What can hang from each mark:
L: E G R
H: N V
G: L N V
E: L N
R: L
N: G H V
V: G H

Every row comes from one small tree of marks. The marks that hang from a mark follow it in brackets, in alphabetical order. Every link used is in the known rows. Which tree was each row made from?
In the rows, zero is written as 128.
Known rows:
V[H[N[G[L]]]]: [ 97  83 177 112  82 149 105 138 157 146 184  96 161  83  78 145  93 116
 141 108 166 130 106 135 110 149  89 132 153  99  94  90 125 177 196 185
 112 130 129 201 110 137  77 121 149 131 126 145 142 140 126 144 125 118
 127 124 161 134  74 155 108  86 120 107 107 157  84 159]
L[E[N[G H V]] R]: [ 76 111 167 105 120 150  73  91 182 160 221 117 175 118  47 170  91 213
 116 124  92  91  91  92 118 101  53 107 142  67 101 108 128 119 112 165
 134 120 153 209 133 119 140 143 140 219 102 146 154 183 132 187 142 149
 172 127 156 124  51 144 148  87 167  70 152 150 131 140]
G[N[H] V]: [ 77 117 177 122 129 147 127 153 173 193 184 101 154  96  79 142  89 135
 167 125 192 130 110 145 142  92 101 102 136  82 127 133 117 153 122 165
 135 126 134 160 120  93 107 110 160 131 126 147 146 183 123 151 165 132
 140 122 167 160 104 166 114 115 158 116 149 159 118 140]
R[L[E]]: [ 65 152 150 106 116 116 107 121 135 172 153 104 158  87  89 170  90 152
 133 113 137 129  76 156 143  90  94 132 146 132 132 109 120 142 163 167
 116 120 141 179 138 132 133 131 150 140 128 167 147 128 131 161 148 142
 144  92 190 133 113 180 156  95 111 102 124 140 131 125]
G[L N]: [ 95 110 142 127 119 166 124 134 150 171 179  87 146  92  96 136  74 116
 157 116 155 142 108 153 142 121 108 114 143  94 132 123 116 160 167 151
 125 127 121 151 117  91  75 101 159 132 127 166 145 170 134 154 147 132
 136 121 160 157  88 181 145 104 125 122 123 156  87 137]
R[L[E G[V[H]]]]: [ 42 172 178 122 110 118 115 168 148 160 181 104 151  66  75 156  96 116
 145  96 136 105  76 163 146 103 106 113 148 108 117  91 133 159 168 172
  74 111 126 187 139 141 120 159 144 146 114 160 146 136 121 130 156 134
 136  79 188 141 105 153 148 122 115  88 123 135 136 122]
G[L[E[N[H]]] V]: [ 89 145 166 136 100 146 107 156 173 147 201  91 142  73  32 140  95 140
 140 115 125 113  89 122 131 114  83 132 138  95 101 108 129 137  86 164
 108 106 145 189 122 100  92 152 115 176 121 139 161 208 127 180 160 156
 136 104 174 129  80 173 119 116 169  90 139 151 113 140]
N[H]: [ 81 116 167 102 124 132 113 121 159 187 155  99 167 106  82 161  90 172
 131 116 164 119  99 140 136  95  89 115 147 106 119 115 119 152 119 181
 122 135 150 173 123 130 124 108 166 129 125 144 133 159 134 154 133 136
 143 137 168 135  97 161 116  97 144 122 133 155  96 149]
E[N]: [ 94 140 167 109 142 139 128 109 149 162 153  99 171 108  86 157 103 151
 141 110 136 125  98 147 124 101  92 128 157 100  98 116 109 125 142 193
 112 134 147 177 135 130  87 125 146 158 146 142 144 146 136 158 124 154
 160 118 167 123  92 136 119  94 138 129 138 136  99 134]
H[N V[G[L[E R]]]]: [ 96 102 163 142 110 164 104 133 146 139 179 108 121  64  78 180 130 136
 115 120  89 120 118 141 160 153  58 121 150 101 143 110 123 139 152 135
 110 129  89 202 115 108  70  97 139 150  92 157 142 147 136 187 149 139
 111  91 183 155 106 151 142 118  88  79  84 137 140 112]
R[L[E G[V]]]: [ 51 198 154 119 112 113 118 167 136 171 178 103 139  68  89 169  90 134
 153 110 141 112  88 168 164  93 100 113 144 124 127 100 137 147 153 156
  99 112 132 191 136 123 110 154 142 147 125 163 139 153 124 148 160 151
 134  83 191 144 107 168 148 119 120  78 138 135 144 125]
E[L]: [ 90 125 170 118 124 118 134 104 145 180 163 105 150 114 103 158  88 162
 114 125 159 131 109 141 140 109 109 116 142  95 120 111 117 149 156 184
 115 140 133 163 147 129 100 117 156 138 143 156 140 164 134 136 112 144
 167 112 161 138  92 162 118  92 119 125 120 149  98 151]
N[V[G[L] H]]: [ 82 111 201 132 124 164 108 132 157 148 169  92 147 105  77 120 103 142
 113  95 113  96  92 139 118 128 111 106 131  81 122 111 103 184 159 170
  82 137 111 188 117 131 112 132 150 140 129 178 144 129 131 127  96 134
 147  91 151 144  74 149 144 118 110 113  84 165  95 155]
G[L N V[H]]: [ 84 108 183 136 114 170 132 162 169 158 191  93 148  79  77 116  90  88
 164 107 167 128 104 153 131 126 120 114 141  77 118 124 114 166 169 159
 100 116 110 162 116  95  77 132 148 133 114 153 155 166 123 122 153 124
 134 100 158 157  86 168 128 126 134 126 118 164  99 136]
H[N[G[L[E]] V]]: [ 82 116 157 121  65 156  75 132 158 149 206  97 145  73  81 158  91 148
 120 117 141 128 109 128 117 145  76 139 132  93 112 122 136 160 155 153
 147 115 132 215 122 116 109 116 138 179 115 178 147 169 137 173 153 134
 148 116 162 134  65 181 137  82 130  68 123 174 123 161]
E[L[G[V] R] N]: [ 99 169 179 131 152 132 144 120 170 166 207 107 133 112  76 163 100 157
 138 129 117 102 122 126 161 107  96  89 155  71 106 101 129 118 138 168
  83 136 126 180 141 108  47 151 136 181 128 131 141 202 122 138 115 160
 167  98 163 146  69 126 123 121 136  97 160 126 109 126]
R[L[E G[N V]]]: [ 46 175 146 132 120 134 118 169 150 182 194 103 139  69  93 159  83 108
 170 118 157 122  96 164 165  98  96  98 139 105 138 117 133 154 174 140
 111 115 123 168 138 100 103 135 151 152 124 173 151 166 118 159 183 143
 132  81 191 175 110 189 159 121 124  80 149 133 140 115]
R[L[E G]]: [ 55 171 139 111 116 115 108 139 131 176 174 103 143  80  92 174  81 144
 141 105 122 114  87 160 159  97  88 107 152 126 134  90 136 153 175 154
 102 125 138 178 144 136 124 133 152 150 127 172 141 136 130 160 154 141
 142  95 192 143 107 180 165  98 110  88 127 132 125 126]
V[G[L[E R] N] H]: [ 79  66 175 141 125 172 111 126 170 149 200 102 140  96  70 135  97  95
 140 109  73 100  99 133 142 135  85 101 149  64 147 107 113 145 194 156
  93 127 104 147 120 111  88 127 138 152  92 163 168 153 125 168 140 126
 119  74 165 172  85 163 179 129 102 110  97 136 104 101]
L[G[V] R]: [ 76 168 166 111 139 130 139 147 149 171 186 100 150  95  94 167 100 145
 155 111 127 104 118 152 169 106 105  88 155  91 122 115 133 123 144 161
  95 127 117 185 129 115  74 141 158 151 105 139 118 169 130 119 142 140
 137 121 166 157  80 124 131 130 119 116 152 135 125 119]
H[N[V[G[L[R]]]]]: [106  99 179 124 123 174 107 117 154 160 185  92 123 111  83 154 115 147
 125 117 116 109 121 131 154 131  78 108 137  95 139 128 116 155 160 143
 107 138 101 198 100 108  86 100 144 143 111 175 136 146 133 154 102 129
 133  94 154 154  81 147 142 116 103  89 117 161 115 146]
L[E G R]: [ 65 135 149 109 119 130 111 123 147 167 191 106 148  93  95 188  89 156
 133 108  85 104 109 151 163 111  79 100 168  95 130 106 140 114 157 157
 104 125 128 173 142 134 105 130 156 170  97 150 131 163 139 159 150 142
 142 110 176 151  76 147 166 108 110 104 130 124 123 107]
N[V]: [ 69 139 175 105 133 144 109 116 145 176 161 100 158 108 105 154 100 182
 122 103 152 125 105 155 127 101  99 114 138 100 117 142 113 146 134 165
 120 129 128 185 140 135 135 114 162 152 129 174 130 134 140 128 123 138
 171 121 160 130  81 149 132  97 128 116 125 170 118 151]
R[L[G]]: [ 70 171 143 103 133 118 125 136 127 182 157 102 150  95 105 170  84 151
 154 100 151 118  92 158 162  89  99 104 152 135 128  89 129 170 172 164
  95 140 135 181 128 133 106 125 166 125 142 163 130 129 129 144 124 137
 142 109 183 144 103 164 146  98 108 104 132 133 109 136]

Which tree is each row?
[ 60 150 150 125 143 148 111 150 151 191 182 113 135  82  84 163  98 173
 156 118 172 124  97 149 164  95  74  79 149 113 142  85 125 202 155 131
 113 144 117 184 125  92 117  88 183 131 128 162 143 146 121 183 162 129
 133 121 188 155 124 191 137  92 134  82 124 136 111 142]  R[L[G[N[H[V]]]]]
[ 96 117 151 133 122 167  96 114 170 137 201 106 137  84  37 165 122 192
 113 116  76 110  93 119 144 127  56 114 158  91 113  93 124 129  94 142
 108 119 127 204 122  91  94 119 135 190  97 134 152 184 136 201 159 145
 141 125 178 121  81 157 137 103 152  90 112 135 125 124]  G[L[E[N[H[V]]] R]]
[ 62 159 159 115 123 134 122 152 156 165 198 107 142  79  91 176  95 138
 139 113 103 103 107 160 167 113  92 100 160  85 124 117 140 107 143 153
 103 114 122 182 140 119  92 144 146 170  88 145 128 176 131 139 162 147
 136 104 178 158  77 140 150 128 123  96 145 133 146 106]  L[E G[V] R]
[ 64 127 171  96 118 133  92 114 162 184 187 107 172 117  81 153  83 209
 127 120 162 111  97 118 114 104  85 102 133  85 104 112 122 167 124 172
 145 134 148 203 130 126 149 115 164 162 124 160 134 158 131 153 130 137
 165 143 155 134  63 159 123  84 156  91 137 168 116 175]  N[G H V]
[ 90 149 159 136 141 153 128 146 131 148 150  98 140  85  89 145 119 157
 128 109 112 120 106 151 143 134  95 106 141 103 132 105 103 169 137 153
 109 142  96 199 118 104  78 113 162 133 133 158 129 133 136 162 124 148
 126 109 169 149  98 154 129 114 108 107  82 146 113 139]  H[V[G[L]]]
[ 84 110 199 118 126 158 109 127 149 177 156 102 141 102 106 161 120 149
 128 120 152 122 116 148 135 119  75 115 133  96 134 133 107 163 158 174
 121 146 117 188 121 143 112  95 153 132 137 181 137 125 134 149 113 138
 153  93 166 145 101 146 123 102 102 101 110 164 122 155]  H[N[V[G]]]
[ 94 108 158 127 112 172  81 101 181 150 216  93 136 105  34 154  98 188
 105 114  82  95  90 104 134 113  63 116 139  82 115 111 128 126  99 141
 106 118 141 194 117  98 123 129 123 205  96 156 157 190 137 186 134 141
 162 111 158 123  60 166 157 101 163  83 134 157 114 138]  G[L[E[N[H V]] R]]
[ 89 119 139 118 109 144 109 119 149 150 187  94 145  89  78 159  86 143
 123 112  91 116  97 139 147 127  92 121 156 105 130 114 132 113 151 147
 113 113 126 174 121 112  93 131 138 160  91 152 140 169 143 156 148 139
 133 110 167 145  74 162 166 108 117 108 120 142 116 115]  G[L[E R]]
[ 91 117 151 128 118 148 113 118 145 148 182  99 135  96  75 160  97 130
 123 112  65 102  98 135 157 127  84 109 146  96 142 106 126 126 154 156
 108 127 115 170 118 115  91 138 138 151  97 159 144 168 133 167 125 147
 122  79 171 163  79 152 173 125 107  99 106 136 120 109]  V[G[L[E R]]]
[ 50 126 182 124 138 161 104 137 157 187 189 104 144  98  98 137  90 140
 148 101 164 112  96 158 141  97  96  86 142  90 135 107 118 195 203 145
  89 136 114 177 134 119 128 112 174 140 134 187 149 116 123 136 129 121
 163  90 171 154  98 172 160  98 116  95 125 150 103 144]  R[L[G[N[V[H]]]]]
[ 73 166 145 121  90 130 109 158 151 144 198  99 155  68  74 144  79 129
 142 111 133 118  93 138 130 135 112 129 135  92 105 111 138 142 135 165
 135 105 133 202 122 102  91 164 136 169 113 148 140 194 124 153 167 154
 129 109 167 153  64 165 135 116 145  87 131 154 128 143]  N[G[L[E] V]]
[ 97 108 156 129 126 167 122 147 179 177 209  95 138 100  62 137  87 131
 164 129 154 116 108 128 165 108 100  99 136  83 131 120 128 146 125 136
 121 120 113 162  99  67  78 114 145 142  95 144 146 208 125 156 155 125
 122 123 155 169  82 170 134 126 151 107 153 158 108 132]  G[L[R] N[H] V]
[ 98  78 145 122 121 168 113 120 174 179 207  97 143 111  68 144  78 142
 155 125 140 127 111 120 157 113  87  96 148  88 138 111 126 150 146 137
 124 132 125 155 100  83  96  98 155 141  94 148 145 191 129 170 140 120
 129 131 155 162  81 180 150 110 142 116 139 151  87 132]  G[L[R] N[H]]
[ 88 128 161 107 105 148  87 129 160 168 197  94 153 111  66 138  76 195
 128 117 152 112  93 110 116 121  97 103 127  93 107 102 131 182 116 155
 137 130 141 206 111 103 131 123 157 162 121 162 136 181 131 159 125 135
 153 146 148 141  55 180 128  90 165  87 132 177  97 183]  N[G[L] H V]
[ 97 104 196 127  90 153 122 166 162 149 169  88 142  64  71 139 113  93
 145 109 179 127 109 156 127 142 105 141 149 100 105 113 121 162 165 176
  92 117 113 195 111 121  68 129 133 121 114 149 140 150 124 116 140 124
 123 101 164 132  94 151  97 117 119 115 112 164 108 149]  G[L V[H[N]]]
[ 85 108 187 124 148 160  87  95 178 164 199 109 152 125  45 167 115 190
 109 121  67  80  96 110 131  96  47  94 137  70 126 113 110 118 108 165
 108 133 136 184 128 126 133 125 131 198 109 158 159 164 131 194 122 153
 163  87 163 135  75 146 159 118 147  79 131 144 134 125]  L[E[N[H V[G]]] R]
[ 63 140 180 109 122 136  80 101 162 147 190 119 178 103  57 147  93 172
 122 101 116 101  64 122  96 104  78 124 137  93  89  95 111 155 179 184
 107 116 146 217 144 138 142 159 138 191 137 168 165 120 122 167 132 141
 177  88 168 113  77 158 151  83 138  74 130 145 130 145]  R[L[E[N[G V[H]]]]]
[ 88 122 188 125 133 149 124 139 135 162 142 113 142  75 104 176 140 148
 133 118 154 133 123 156 142 134  68 119 152 103 127 117 100 166 159 174
 116 148 101 201 126 130  89  83 165 126 136 160 132 109 133 166 136 145
 130 107 180 145 126 137 102 103  92 103  93 142 134 135]  H[N V[G]]
[ 77 114 146 116 145 161 132 128 160 187 194 106 147 106 113 164  83 135
 159 119 128 118 123 149 167 108  87  80 163  79 136 118 126 138 182 148
 112 142 116 150 128 105  78  98 173 151 108 153 137 165 130 152 138 131
 140 122 166 171  85 150 158 109 113 117 149 126 103 110]  L[G[N] R]
[ 97 112 181 115 142 142  99  70 188 174 230 117 156 149  52 161  94 227
 103 139 126  96 107  76 129 101  69  89 139  61  97  94 125 143 122 170
 124 142 145 206 135 107 112 131 142 195 128 142 155 199 125 169  98 144
 192 131 143 125  48 143 124  82 164  80 160 153 102 167]  E[L[R] N[G H V]]
[ 98 128 171 113 146 146 114  65 172 164 214 115 159 147  74 159  94 208
 108 137 114 103 106  96 125 111  87  94 142  65  98 106 118 125 153 172
 122 138 136 204 145 110  91 136 146 200 134 148 149 177 127 153  94 151
 197 118 142 132  47 128 132  83 147  81 155 146 108 152]  E[L[R] N[G V]]
[ 92 167 150 111 104 131 127 157 147 153 183  97 160  89  82 139  81 139
 158 114 157 123 101 140 133 128 125 122 136  97  99 113 130 160 141 171
 131 120 126 200 113  97  71 159 148 150 126 140 131 181 126 137 143 148
 128 128 158 155  62 154 116 112 145 101 142 154 114 158]  N[G[L V]]
[ 90 124 160 110 133 143 115  96 161 151 183 112 162 106  75 175 103 159
 127 113  85 114  97 133 139 103  73 122 161  94 111 117 118  87 139 178
 110 119 143 173 138 128 100 133 132 183 106 138 154 161 137 169 143 147
 153 106 175 128  84 132 153 102 130 110 138 124 129 103]  L[E[N] R]
[ 82 111 157 138 126 155  98 132 151 147 188 107 131  87  55 166 119 181
 108 118  70  96  93 120 153 131  61  95 144  91 146  94 120 148 107 136
 110 132 106 197 115 102 108 118 147 163  86 149 144 168 133 201 149 143
 115 103 175 155  91 163 155 124 125  85  91 141 129 123]  N[H[V[G[L[E R]]]]]
[ 85 127 160 120 135 126 137 104 153 180 197 106 129 117 103 175  84 165
 117 126 114 111 122 133 173 111 100  83 162  86 128  89 139 137 163 162
  90 144 120 171 143 126  80 125 161 155 116 147 132 179 134 142 109 139
 159 117 164 154  72 145 145 103 108 111 136 128  97 129]  E[L[G R]]
[ 60 173 182 130 127 127 113 155 158 146 184 104 151  70  57 152 105 120
 149  96 115  98  79 153 132  95  90 119 155 102 100  87 126 144 168 180
  67 115 137 194 141 135  97 170 133 169 131 149 163 142 118 145 154 149
 144  70 190 128 101 145 141 120 128  87 131 123 136 118]  R[L[E[N] G[V[H]]]]
[ 71 102 182 108 125 159  84  83 179 139 216 120 180 119  57 153 106 175
 112 105  78  92  89 111  98 116  69 109 154  58  88 110 117 114 164 180
 105 116 140 207 145 138 126 156 137 208 102 149 162 144 128 160 133 137
 178 103 153 119  49 122 150  96 147  91 135 143 128 126]  L[E[N[G V[H]]] R]
[ 96 107 154 141 152 180 130 132 149 158 182 113 132  97  91 144 111 140
 148 120 102 120 114 138 161 133  89  84 144  78 154 110 102 154 159 128
 116 143  79 173 110  77  61  96 169 142 109 154 141 152 129 168 142 139
 126 103 161 179  96 153 154 124 106 106 103 131 116 114]  H[V[G[L[R] N]]]
[ 77 140 161 115 122 123  92 111 158 170 174 106 156 100  48 167  98 170
 132 113 131 114  71 123 131  77  67 127 143 122 116  88 120 141 125 173
 111 121 163 184 130 125 135 133 133 158 134 149 165 155 128 196 146 147
 148  99 189 119 111 177 142  87 147  84 139 134 119 131]  R[L[E[N[H]]]]
[ 92 136 204 126 126 124 132 115 179 149 197 115 170 114  62 133  96 146
 134 123 152 110  95 118 111 120 110 115 144  61  76  92 114 143 160 209
 105 126 136 197 148 129  71 171 137 171 150 128 158 176 114 134 117 149
 168 105 155 125  68 127  95 103 156 103 141 142 106 155]  E[L N[G[V[H]]]]
